Each row was made from one small tree. The marks that hang from a mark follow it in brackets, in alphabetical order. Every link used is in the known rows. Write each row's tree.
Known rows
vuba(vefat(bavi nenu sesepob)): 15 -30 -26 4 4 14 -36 9 14 -28 13 -2 3 16 -40 -2 -12 -10 -19 1 2 2 -12 14 7 24 8 -41 -16 2 5 2 -16 17 2 -6 -12 3 3 18 -6 -18 12 4 5 -13 16 14 -11 -19 8 14 4 0 34 -7 -2 20
sesepob(vefat(bavi(kogunum) nenu)): 25 -19 -3 -5 -17 21 -39 -2 -10 12 -8 2 4 -6 -22 7 -6 7 -17 -4 -3 -8 -1 0 18 30 -4 -5 5 -1 -14 15 -19 28 21 -2 -42 14 -14 2 4 -12 -5 -13 5 -11 10 -18 -1 -2 -1 -9 13 4 -8 -3 -10 12
vefat(bavi(kogunum(zeraset(vevon))) nenu sesepob): 2 -9 8 -5 -13 -5 -36 -4 10 1 -14 9 15 4 -31 -22 11 8 -6 18 -3 -14 10 -16 32 3 8 -19 12 13 -5 6 -45 3 -26 -3 4 5 31 8 6 -5 10 -24 -18 -25 -7 -15 -9 -10 -19 17 12 -24 -6 12 -3 27
vefat(bavi(kogunum(zeraset(fipap vevon))) nenu sesepob): -13 -10 13 -13 -13 6 -37 -4 11 3 -2 15 11 -8 -3 -32 25 13 7 7 -16 -20 5 -16 29 -1 -8 -13 11 10 5 -6 -19 -12 -33 -14 -5 -2 21 -5 13 1 9 -15 -18 -8 -8 -1 -21 -25 -26 13 16 -14 2 8 4 17
zogesem(kogunum(zeraset(fipap vefat(sesepob)))): -46 5 26 -4 19 6 40 -10 -7 2 24 1 -13 -6 3 5 21 15 22 -33 -5 15 0 6 0 -15 -16 15 -4 7 9 2 14 -25 -5 19 -2 1 0 -8 0 16 9 9 13 14 -8 7 -6 4 29 4 8 -12 19 0 0 12
zogesem(kogunum(bavi zeraset(vefat(sesepob) vevon))): -18 16 10 26 19 -31 40 -1 -10 1 -12 1 -1 4 1 -5 18 19 13 7 21 2 20 8 0 -10 16 23 7 23 2 8 -8 -20 -6 16 37 -3 33 2 -3 -2 16 -17 0 -14 3 -20 0 25 3 43 -9 -33 -4 1 -7 -1
kogunum(bavi(vefat(sesepob)) zeraset(fipap)): -1 16 -4 -2 -4 -25 43 -24 -2 -19 0 5 -1 -14 13 -3 -4 9 -11 -10 -10 3 -9 5 -10 -5 -6 11 12 8 5 -21 10 -11 -18 -3 12 -7 -5 13 -23 12 -14 6 4 13 -18 -14 25 24 2 -11 -1 5 -10 3 37 -6
zeraset(vevon): 22 2 8 10 25 6 20 5 -15 41 -20 -14 5 -6 12 27 -20 -24 6 -4 4 2 -7 21 -39 -20 5 17 0 -11 -12 6 -15 15 25 -8 39 -19 -7 -1 2 -18 -16 -11 -17 8 -3 19 10 21 -12 -5 -32 0 -26 4 -18 3
zeraset(vefat): 14 11 5 6 15 8 17 6 -6 15 -4 -10 -11 4 21 34 -12 -17 5 -11 7 13 -3 13 -31 -14 -3 21 -6 -11 -3 12 9 14 29 2 5 -4 -24 -9 -4 -5 -9 3 10 12 3 6 9 18 14 -7 -16 22 -15 0 -22 -14
vuba(fipap): 39 3 -10 12 33 18 25 -1 -15 22 10 -2 -3 -11 3 37 -21 -11 -15 -27 -9 10 -5 17 -42 -17 -13 22 -9 -13 11 3 -10 9 27 1 27 5 -28 26 -15 -3 -23 31 -4 21 -15 27 8 32 8 -32 -18 26 -9 1 -10 14
vevon(zeraset(fipap vefat(nenu))): -23 11 13 1 7 32 10 16 -6 8 27 -11 -9 -3 37 25 -15 -10 -7 -2 -9 -20 -2 -7 -8 -13 -21 18 -4 -15 16 -5 37 -22 14 1 -26 1 -18 -22 10 6 1 20 10 23 16 28 -20 -7 -2 7 3 9 -20 -3 -15 -7
vefat(sesepob): 16 -11 0 9 14 -3 15 -6 -7 18 3 -9 3 12 -22 19 -10 -22 -4 -18 -7 15 -16 16 -21 -8 1 -8 -10 -7 -14 12 -16 11 22 -4 20 -4 -15 12 -7 5 -16 0 -5 9 -17 16 22 7 16 -23 -22 2 9 1 2 6
bavi(kogunum(zeraset(vefat(sesepob) vevon))): -5 19 16 -8 7 -19 9 -8 6 17 -22 9 3 2 4 1 24 1 10 -9 -3 -1 16 -7 12 -18 7 21 10 2 -14 13 -29 -7 -3 13 20 7 24 -6 10 5 7 -17 -2 -6 -21 -17 -21 14 4 -20 9 -15 -26 7 -9 10
vefat(bavi(kogunum(zeraset(fipap))) nenu sesepob): -11 -10 9 -12 -13 12 -32 -15 11 -15 16 12 2 -2 -22 -29 23 18 -7 -7 -23 -11 -3 -23 32 0 -18 -17 3 10 11 -6 -14 -9 -25 -14 -21 4 5 6 1 10 -1 3 -2 -2 -15 -9 -9 -21 -3 1 18 -3 14 6 4 18
zeraset(vefat(bavi sesepob) vevon): -5 -1 -10 8 -2 -13 -9 22 8 6 -15 8 8 20 7 -11 1 -11 23 24 18 10 5 12 -8 7 22 -15 -7 -1 -21 9 8 7 2 -3 17 6 15 -15 21 -15 10 -16 -11 -7 9 15 -3 -12 -8 19 -4 0 20 4 -10 -22
kogunum(bavi zeraset(fipap vefat(nenu) vevon)): -12 16 14 17 2 -6 15 17 2 -9 -10 5 -14 -9 77 -6 14 8 2 15 5 -34 13 -2 -17 -14 -10 29 12 15 36 -21 22 -11 -8 -15 3 -16 4 -26 -5 -12 7 -12 0 9 22 -9 1 19 -40 65 3 8 -29 7 -7 -26
zeraset(vefat(bavi)): 6 13 -12 15 1 8 3 15 4 -2 2 0 -9 8 2 18 -18 -6 6 11 15 10 1 10 -24 -2 5 3 -10 -7 -6 10 13 16 16 -2 -8 -1 -16 -11 4 -16 -6 4 3 3 14 5 4 1 14 6 -17 21 0 1 -23 -27
zogesem(kogunum(zeraset(vefat(bavi nenu sesepob) vevon))): -37 -14 12 4 -8 -1 -2 17 4 -12 2 7 5 15 -17 -14 7 17 21 30 19 -2 11 3 25 12 12 -12 -1 25 3 10 -10 -7 -20 19 -6 7 31 -10 16 -10 35 -26 -1 -27 24 -2 -11 -11 -10 61 22 -40 20 5 -15 15
nenu(vefat(bavi)): 12 0 -13 0 17 5 10 -1 0 11 -8 -14 0 -8 -11 26 -29 -14 1 4 10 10 -10 7 -23 -8 12 -1 -4 -10 6 1 4 24 12 0 2 2 -33 11 -20 -7 -12 3 -8 -3 10 1 1 2 14 -26 -23 11 -6 -2 -2 -6
kogunum(bavi(vefat) zeraset(fipap)): 6 30 -5 4 5 -13 52 -23 -10 -10 -4 -5 -9 -27 27 14 -18 11 -18 -8 -4 -5 -4 6 -27 -13 -15 31 16 2 12 -23 11 -2 -13 -3 8 -20 -18 11 -28 5 -23 11 7 20 -8 -13 21 36 2 -11 -13 15 -40 4 23 -8
zeraset(fipap vefat(bavi(kogunum) nenu)): 0 -9 11 -15 -26 30 -48 10 2 4 8 1 -12 -2 24 -17 14 7 13 -1 -8 -2 5 -19 14 7 -17 4 -3 -6 8 1 20 -2 8 -18 -35 -4 -5 -20 16 1 5 8 6 4 17 0 -18 -29 -9 -1 8 19 7 -4 -22 -14

Which tree is each row?
2 -12 -14 -4 15 -10 -3 -4 6 2 -4 -4 6 4 -27 9 -17 -15 1 5 7 13 -10 2 -6 3 21 -23 -7 -8 -4 2 3 17 4 4 2 15 -24 15 -15 2 -5 1 -11 -9 0 7 3 -10 16 -20 -12 0 18 -3 13 -1
nenu(vefat(bavi sesepob))
-36 -2 7 -3 -11 2 -9 21 21 -23 3 24 2 8 33 -26 15 4 20 23 3 -18 8 -5 13 3 0 -13 0 14 16 -12 22 -16 -33 -9 -17 7 13 -28 16 -7 23 -18 -3 -3 17 10 -9 -23 -28 55 31 0 17 10 3 -10
kogunum(zeraset(fipap vefat(bavi nenu sesepob) vevon))
-4 6 -2 24 -11 -24 9 3 10 -35 4 6 -6 23 14 -2 7 4 -17 5 8 -17 10 -5 6 0 1 -3 -1 19 18 1 -5 1 -11 -2 -6 8 -2 2 -19 4 8 -12 13 -10 10 -32 24 19 -5 47 15 3 -4 3 8 -5
kogunum(bavi zeraset(vefat(nenu sesepob)))
38 -28 -35 -4 4 23 -61 -1 5 -18 14 12 4 -5 -45 -14 9 7 -25 -15 -8 8 6 -3 26 26 0 -17 -17 -1 9 8 -30 2 4 4 1 17 15 40 0 -2 17 32 2 -13 -1 11 -31 -6 10 -28 18 6 35 -12 -2 38
vuba(fipap vefat(bavi(kogunum) nenu sesepob))
17 -6 -8 4 -20 -24 25 -19 -1 -30 -5 -4 7 8 -6 5 -17 -1 -32 7 4 -9 -4 -1 7 12 6 -8 8 17 5 -5 -21 12 -18 8 -1 -2 3 21 -29 5 -2 -8 9 -9 -5 -29 31 26 -8 13 11 -8 -15 2 26 10
kogunum(bavi(vefat(nenu sesepob)) zeraset)
-19 6 11 -2 5 -21 49 -18 -20 8 -11 -8 7 -21 2 -13 9 21 13 1 5 5 2 13 -3 -2 3 22 18 16 0 -16 3 -22 -18 16 34 -21 30 5 -8 9 5 -6 -2 1 -10 -6 8 17 -8 9 -5 -39 -5 0 21 8
zogesem(kogunum(bavi(vefat(sesepob)) zeraset(fipap vevon)))
24 -31 1 -20 -24 4 1 -4 -8 -3 -1 -16 14 14 -9 12 -22 -25 -9 -1 -5 15 -20 9 4 22 0 -18 -5 -2 -14 1 -13 18 12 10 -6 -5 -1 8 0 7 2 -3 9 -3 -5 8 26 3 -9 -20 11 -9 7 -6 11 15
bavi(vefat(nenu sesepob))
-25 32 10 7 25 21 35 9 -9 16 19 -4 -12 -13 29 30 -19 -4 1 -14 -5 -8 1 2 -25 -26 -17 33 -1 -22 4 -3 38 -25 16 4 -3 0 -25 -19 11 3 -11 25 8 29 -1 27 -21 2 14 -19 -14 19 -28 -4 -13 -16
vevon(zeraset(fipap vefat))
-16 -5 24 -21 -12 7 -22 -7 9 -6 11 10 -11 2 20 -12 34 5 3 -24 -22 -12 4 -23 29 -4 -24 7 4 5 12 0 -1 -16 -10 1 -26 5 1 -12 5 18 9 -1 11 8 -13 -14 -12 -10 -2 -6 31 6 0 0 4 8
bavi(kogunum(zeraset(fipap vefat(nenu sesepob))))
-20 10 10 -28 14 -12 -17 -14 11 14 -20 10 5 -28 -2 -18 20 8 15 -10 -8 -10 6 -20 18 -15 8 2 13 -1 5 -11 -5 -13 -30 0 9 8 6 1 -3 6 3 -11 -19 -6 -15 -8 -31 -16 -3 -29 7 -12 -6 5 20 9
nenu(vefat(bavi(kogunum(zeraset(fipap vevon))) sesepob))
10 2 -7 -2 -12 -3 -31 -2 5 3 -2 5 0 14 -26 -13 16 5 7 -2 4 19 6 -9 17 9 8 -10 -5 -9 -24 18 -9 3 9 2 -5 13 10 0 16 4 2 -3 4 -9 -7 -7 -3 -16 20 -28 -1 6 16 -2 -9 -9
zeraset(vefat(bavi(kogunum) sesepob))
30 -23 -13 3 -28 -17 5 -5 -8 -16 -8 -15 10 19 -3 -3 -17 -13 -23 13 3 4 -8 6 4 26 9 -15 1 5 -5 -6 -9 15 13 0 6 -12 4 14 -13 7 -2 -3 8 -8 0 -11 42 15 -18 3 1 -11 4 -8 19 3
kogunum(bavi(vefat(nenu sesepob)))
-30 2 3 -12 -18 22 -41 11 8 -5 24 5 3 7 -9 -22 13 15 -4 7 -11 -13 10 -29 40 7 -9 -8 -1 -11 -4 3 23 -32 -8 0 -30 16 15 -16 28 18 15 16 4 -1 2 10 -31 -43 1 -7 18 -7 12 -6 -4 0
vevon(zeraset(fipap vefat(bavi(kogunum) nenu sesepob)))
14 -9 -10 -19 5 -7 -29 -12 1 14 -13 -8 5 -5 -39 -3 4 -6 2 -8 -3 20 -3 -13 17 3 18 -14 -3 -11 -13 8 -15 14 9 8 7 15 -7 19 -10 11 -7 -1 -8 -13 -13 -13 -9 -13 21 -56 -10 -8 13 -7 6 9
nenu(vefat(bavi(kogunum) sesepob))
39 -11 -10 6 -19 -3 11 -6 -14 -3 -11 -22 4 3 10 16 -27 -9 -24 14 10 0 -7 6 -13 16 2 6 4 0 5 -9 -7 22 19 -3 1 -23 -8 11 -19 -4 -11 -1 9 -1 12 -15 33 25 -19 4 -14 4 -22 -8 3 -4
kogunum(bavi(vefat(nenu)))
-12 14 0 5 10 9 -3 27 3 13 -6 6 -4 -9 50 -1 4 -5 31 15 14 -1 -1 10 -26 -5 0 13 -1 -5 1 -7 39 -4 3 -12 5 -11 -3 -36 22 -19 1 -6 -12 11 19 26 -9 -15 -18 23 -10 21 0 3 -18 -35
zeraset(fipap vefat(bavi) vevon)
-40 20 -7 9 12 9 8 15 8 -6 26 12 -1 2 1 -3 -5 7 6 8 -1 -3 1 -2 1 -6 -1 -8 -7 -14 -8 -2 44 -29 -8 1 -12 17 -6 -18 18 5 1 21 1 15 2 28 -15 -25 17 -2 -1 10 16 -1 6 -17
vevon(zeraset(fipap vefat(bavi sesepob)))
-10 12 -3 4 8 17 4 15 3 -1 9 5 -15 0 29 5 0 0 18 2 2 7 -4 5 -27 -4 -12 8 -8 -8 6 -5 40 -2 12 -12 -18 -6 -22 -23 10 -9 -8 13 4 16 14 16 0 -9 9 5 -12 32 10 1 -12 -32
zeraset(fipap vefat(bavi))
21 -6 -6 3 -4 -1 -28 -14 1 16 -1 0 8 4 -55 -12 7 1 -2 -8 -8 17 -2 -5 12 3 5 -18 -3 -5 -23 14 -28 10 8 -5 12 2 8 18 6 2 -12 3 -10 -7 -24 -6 8 -12 18 -39 -13 -2 13 -2 -3 13
vefat(bavi(kogunum) sesepob)
33 -1 -17 9 -11 -26 27 -16 -12 -3 -12 -12 9 6 -13 5 -16 -7 -15 1 8 17 -11 11 -12 12 11 -7 4 -3 -19 -3 -5 16 13 4 27 -8 -2 23 -15 6 -16 0 1 -2 -14 -11 38 25 3 -21 -19 2 -2 -6 24 -6
kogunum(bavi(vefat(sesepob)))
